Each row comes from the steps of one path. Every step used is in the known rows, and no mark comes twice. Write the path behind each row, first mark first.
Known rows:
N, X, L: [-0.885 -0.405 -1.376 -0.259  1.779 -2.079 -0.379 -0.082  1.967 -1.407
 -0.142  1.912 -0.573  1.842 -0.800 -1.836  0.099  0.906 -0.318  0.946
 -1.819 -1.989]
W, J, T, R: [-1.602 -4.185 -1.700 -1.218  3.061 -1.117 -0.019 -0.056 -0.730 -0.873
 -1.890  1.534 -0.615  2.433  0.050 -4.213 -0.083  1.553  2.628  1.525
  1.045 -0.279]
T, N, Q: [-0.669  1.439 -2.222 -0.908  1.420 -2.155  0.572  0.644  1.319 -4.413
  0.045  1.403 -3.227  2.522  1.430 -2.334 -1.337  2.091 -1.420  1.125
 -1.073  2.711]
T, N, X, L: [-0.157  1.543 -1.588 -0.557  1.424 -2.114 -0.430  0.849  1.916 -2.358
  0.224  1.830 -2.174  1.909 -0.003 -2.618 -0.446  1.439  0.060  0.708
 -1.183 -0.393]
Q, N: [-0.572  0.704 -1.468 -0.461  1.377 -2.833  2.381 -0.151 -0.990 -2.292
 -0.471  1.792 -1.967  1.923 -0.034 -2.118 -1.755  1.720 -1.671  1.273
 -1.269  1.517]
N, Q: [-1.406 -0.605 -2.037 -0.635  1.758 -2.093  0.485 -0.310  1.320 -3.453
 -0.331  1.460 -1.562  2.432  0.641 -1.627 -0.835  1.580 -1.778  1.341
 -1.683  1.130]
Q, N, X, L, T, R, W: [-1.336 -2.401 -0.261 -0.587  1.585 -1.710  3.525  1.284 -1.719  0.180
 -0.018  1.693 -1.382  1.455 -0.337  0.927 -1.389  2.502  0.073  1.020
  0.229 -0.093]
T, R, W, J: [-1.497 -4.185 -1.627 -1.164  2.234 -0.769  3.090 -0.784 -1.680 -1.739
 -0.351  1.385 -1.229  2.635  1.160 -2.442  0.101  2.499  2.463  1.610
  1.290 -1.674]
Q, L: [-1.743  0.979 -1.577 -0.361  1.211 -2.768  1.095  0.179 -0.686 -1.897
  0.541  1.609 -1.820  2.054  0.006 -1.313  0.267  1.606 -1.078  1.309
 -0.850  1.729]
L, T, N: [-0.030  1.636 -0.344 -0.136  1.130 -2.833  0.866  0.138 -0.527 -4.403
  0.187  1.116 -3.276  2.114  0.084 -2.174 -2.800  1.775 -0.512  1.608
 -1.064  2.315]
L, X, N, Q: [-1.362  1.260 -2.165 -1.063  2.234 -2.461 -1.292  0.277  3.461 -1.232
 -0.651  1.836 -0.907  1.501  0.918 -2.936 -1.883  1.282 -2.983  0.930
 -1.896  3.376]
R, W, J, T: [-1.049 -2.903 -2.186 -0.320  2.811 -0.826  2.992 -2.075  0.207 -2.217
 -2.264  1.216 -0.421  1.694 -0.390 -3.967 -1.814  2.445  1.259  1.431
  2.074 -1.616]
T, R, W: [-0.897 -2.899 -1.562 -1.233  1.941 -1.525  2.752 -0.601 -1.749 -2.454
  0.225  1.238 -1.922  2.799  0.637 -0.733  0.031  2.191  1.171  1.571
  0.004 -1.822]
X, N, Q, L, T, R, W: [-2.529 -1.795 -1.036 -1.330  1.266 -1.659  2.683  1.806 -1.231 -0.747
  0.280  1.183 -1.775  2.333  1.124  0.960 -1.595  3.454 -1.653  1.102
  0.499  5.449]
R, W: [-0.450 -0.939 -1.749 -0.363  1.667 -1.888  3.282 -1.761 -0.351 -3.467
 -0.188  1.212 -1.669  2.202  0.029 -1.394 -1.191  2.157 -0.385  1.493
 -0.293 -1.773]
N, X, L, T, R, W, J: [-1.935 -4.619 -0.251 -0.474  2.149 -0.655  2.093  0.288 -0.446 -0.125
 -0.276  1.507 -0.273  1.748  0.026 -0.973 -0.385  2.294  2.477  1.343
  1.086 -2.002]
R, W, J, T, N, X: [-0.815 -0.030 -2.170  0.050  2.721 -0.606  2.237 -0.465  1.286 -2.666
 -1.581  1.180 -1.464  1.217 -0.414 -4.199 -2.679  2.757  1.453  1.096
  1.869 -1.284]
J, T, R, W: [-0.901 -3.544 -1.966 -1.271  2.747 -1.244  2.151 -0.742 -1.337 -1.816
 -1.225  1.148 -1.311  2.449 -0.236 -1.685 -0.594  2.198  1.476  1.444
  1.157 -1.765]
L, Q, N, X: [-1.549  3.183 -1.356 -0.064  1.845 -2.083  0.263  0.788  1.021 -1.966
 -0.346  1.732 -1.906  1.010  1.014 -1.288 -1.558  2.102 -3.006  1.014
 -1.907  1.286]
J, W, R: [-0.785 -2.243 -2.999 -1.313  2.826 -3.024  3.820 -1.553  0.543 -2.083
  0.002  1.333 -0.471  2.517  1.400 -3.891 -2.677  1.643 -0.965  1.790
 -0.900 -0.669]
Q, N, X: [-1.094  1.610 -1.248  0.213  1.616 -2.594  1.639  0.497  0.109 -1.800
 -0.152  1.846 -1.347  1.383 -0.858 -1.636 -2.139  1.480 -1.743  1.184
 -2.169  0.283]
J, T, N, X: [-0.325  2.073 -1.797 -0.043  2.391 -2.028 -0.593  0.482  1.661 -3.118
 -1.016  1.325 -2.004  1.567 -1.117 -3.487 -2.348  1.468 -0.056  1.090
 -0.795 -0.070]
N, Q, L, T: [-2.715  0.448 -0.884 -0.037  1.130 -2.628  0.969  1.054 -0.071 -2.397
  0.438  1.269 -1.914  1.788  0.283  0.371 -1.178  2.007 -2.629  1.426
 -0.873  4.548]
W, J, T, N, X, L: [-0.726 -0.470 -1.969 -0.511  2.554 -1.043 -0.675  0.579  2.502 -1.038
 -1.922  1.840 -0.944  1.381 -0.436 -5.119 -0.975  1.726  1.728  0.644
  1.224 -0.143]
J, W: [-0.888 -2.013 -2.268 -0.677  2.324 -2.573  1.915 -1.230  0.904 -1.925
 -0.380  1.555 -0.299  2.252  0.355 -3.727 -1.151  1.076 -0.419  1.472
 -1.105 -0.548]

Which path is each row?
[-0.611  3.236 -1.646 -0.843  1.650 -1.601 -1.816  1.136  2.787 -2.510
  0.036  1.741 -2.756  1.518  1.820 -2.197  0.110  2.060 -1.160  0.551
 -0.929  0.581]  T, N, X, L, Q
[-1.050  2.387 -1.565 -0.723  1.611 -2.309  0.870  0.135 -0.109 -2.376
 -0.661  1.724 -2.504  1.555  1.883 -1.827 -1.160  2.362 -2.845  1.103
 -1.015  2.555]  L, Q, N
[-2.210  3.923 -2.453 -0.863  1.563 -2.684 -0.537  1.926  1.933 -1.796
  1.044  1.768 -3.238  1.141  1.929 -1.487 -0.051  1.795 -2.411  0.848
 -0.183  5.051]  T, N, Q, L, X
[-0.842  1.322 -0.918 -0.354  1.246 -2.424  0.641  0.809  0.673 -4.667
  0.017  1.085 -3.257  2.179  0.906 -1.406 -2.743  2.134 -1.735  1.425
 -1.092  3.909]  L, T, N, Q
[-1.337  1.293 -1.441 -0.552  1.992 -1.611 -1.823  0.181  2.842 -1.507
 -0.314  1.801 -1.095  1.487  1.075 -1.498  0.652  1.536 -1.546  0.770
 -1.605 -0.959]  N, X, L, Q
[-1.062 -0.584 -0.103  0.289  1.578 -2.400 -0.242  0.088  1.352 -1.577
 -0.114  1.595 -0.621  1.495 -1.342 -0.935 -1.340  0.964 -0.569  1.242
 -1.876 -0.807]  N, X, L, T
[-2.037  1.139 -2.213 -1.038  1.204 -2.397  0.498  1.313  1.282 -1.330
 -0.119  1.707 -1.391  2.264  0.802 -1.608 -1.031  2.377 -3.103  0.750
 -1.176  5.609]  X, N, Q, L
[-3.601 -3.584 -1.072 -0.810  1.717 -0.880  3.314  1.223 -1.900 -0.831
  0.246  1.158 -1.577  2.072  1.634  0.306 -0.247  3.353  0.443  1.520
  2.109  3.366]  N, Q, L, T, R, W, J
[-0.576  1.607 -1.599 -0.808  2.109 -2.821 -1.063 -0.377  2.267 -1.045
 -0.494  1.861 -0.902  1.432  0.090 -3.599 -1.887  0.907 -1.755  1.111
 -1.896  1.762]  L, X, N
[-0.584  2.553 -2.029 -0.898  2.514 -1.291 -2.312  0.976  3.248 -1.939
 -1.415  1.623 -2.139  1.159  0.988 -3.137 -0.486  2.060 -0.885  0.424
  0.187  0.703]  J, T, N, X, L, Q
[-2.170  2.262 -1.667 -0.323  1.779 -3.079 -0.389  0.334  0.760 -0.567
  0.796  1.870 -1.592  1.019  0.315 -1.476  0.545  0.900 -1.551  1.244
 -0.820  1.858]  Q, L, X
[-1.480 -1.722  0.049 -0.617  1.566 -2.298  0.906  2.130 -1.152  0.458
  0.013  1.958 -1.255  1.604 -0.542  0.010 -0.993  1.564 -0.059  1.056
 -1.125  1.190]  Q, N, X, L, T, R
[-0.629  0.752 -2.626 -0.964  2.272 -1.814 -0.099  0.524  1.701 -3.878
 -1.436  1.302 -2.621  2.141  0.476 -3.283 -1.911  2.088 -1.117  0.995
  0.055  2.804]  J, T, N, Q
[-0.599  0.205 -1.108 -0.886  1.097 -2.231  0.232  1.040  1.424 -3.313
 -0.207  1.499 -2.852  2.173  1.079 -1.386 -1.455  2.108 -1.360  0.928
 -0.346  3.645]  X, L, T, N, Q
[ 0.229  0.438 -0.475 -0.668  1.007 -2.637  0.500  0.391  0.234 -3.042
 -0.094  1.488 -2.865  2.101  0.287 -2.140 -1.512  1.722 -0.119  1.118
 -0.276  2.073]  X, L, T, N
[-1.012  0.288 -0.145  0.262  1.300 -2.639  1.379  0.928  0.233 -0.680
 -0.382  1.916 -1.017  1.040 -1.180 -0.655 -2.240  1.496 -1.612  0.986
 -1.509  1.160]  Q, N, X, L, T
[-2.775  1.987 -2.935 -0.788  2.683 -1.656 -0.828  1.610  2.492 -0.510
 -1.033  1.770 -1.955  0.599  1.517 -4.065 -0.556  2.122 -0.764  0.763
  2.244  5.268]  W, J, T, N, Q, L, X
[-1.136 -1.264 -2.991 -0.822  2.575 -0.446  2.803 -0.489  1.378 -3.420
 -2.089  1.143 -2.064  1.829  1.260 -4.022 -2.307  3.356  0.432  1.011
  2.732  1.622]  R, W, J, T, N, Q
[-0.829  1.166 -1.736 -1.267  1.480 -2.104  0.549  0.362  0.568 -1.046
 -0.911  2.088 -2.102  1.536  2.053 -1.772  0.085  2.291 -2.444  0.613
 -0.272  2.356]  X, L, Q, N
[-1.670  2.752 -1.730 -0.784  1.665 -3.086 -0.692  0.742  1.466  0.242
  0.256  1.996 -1.153  1.131  0.321 -2.572 -0.831  1.292 -2.316  0.884
 -1.046  4.101]  Q, L, X, N
[-2.964  1.977 -2.277 -0.574  1.893 -2.673 -0.602  0.983  1.950 -0.803
  0.700  1.843 -1.613  1.085  1.123 -0.778  0.479  1.275 -2.737  1.077
 -0.814  3.456]  N, Q, L, X
[-2.242  1.006 -0.926 -0.483  0.997 -2.655  0.580  1.451  0.668 -1.550
 -0.124  1.405 -1.440  1.909  0.281 -0.668 -2.418  2.432 -3.387  1.056
 -1.190  6.746]  X, N, Q, L, T
[-1.147  2.811 -0.476 -0.098  0.680 -3.063  1.226  1.276 -1.317 -3.114
  0.941  1.225 -3.518  1.785  0.234 -1.065 -1.666  2.173 -1.058  1.390
 -0.239  4.520]  Q, L, T, N
[-0.982 -3.402 -0.112 -1.273  1.587 -2.252 -0.092  0.636 -1.183 -1.009
 -0.022  1.620 -1.471  2.611  0.101 -0.757  0.327  1.261  1.124  1.406
 -0.674  0.439]  X, L, T, R
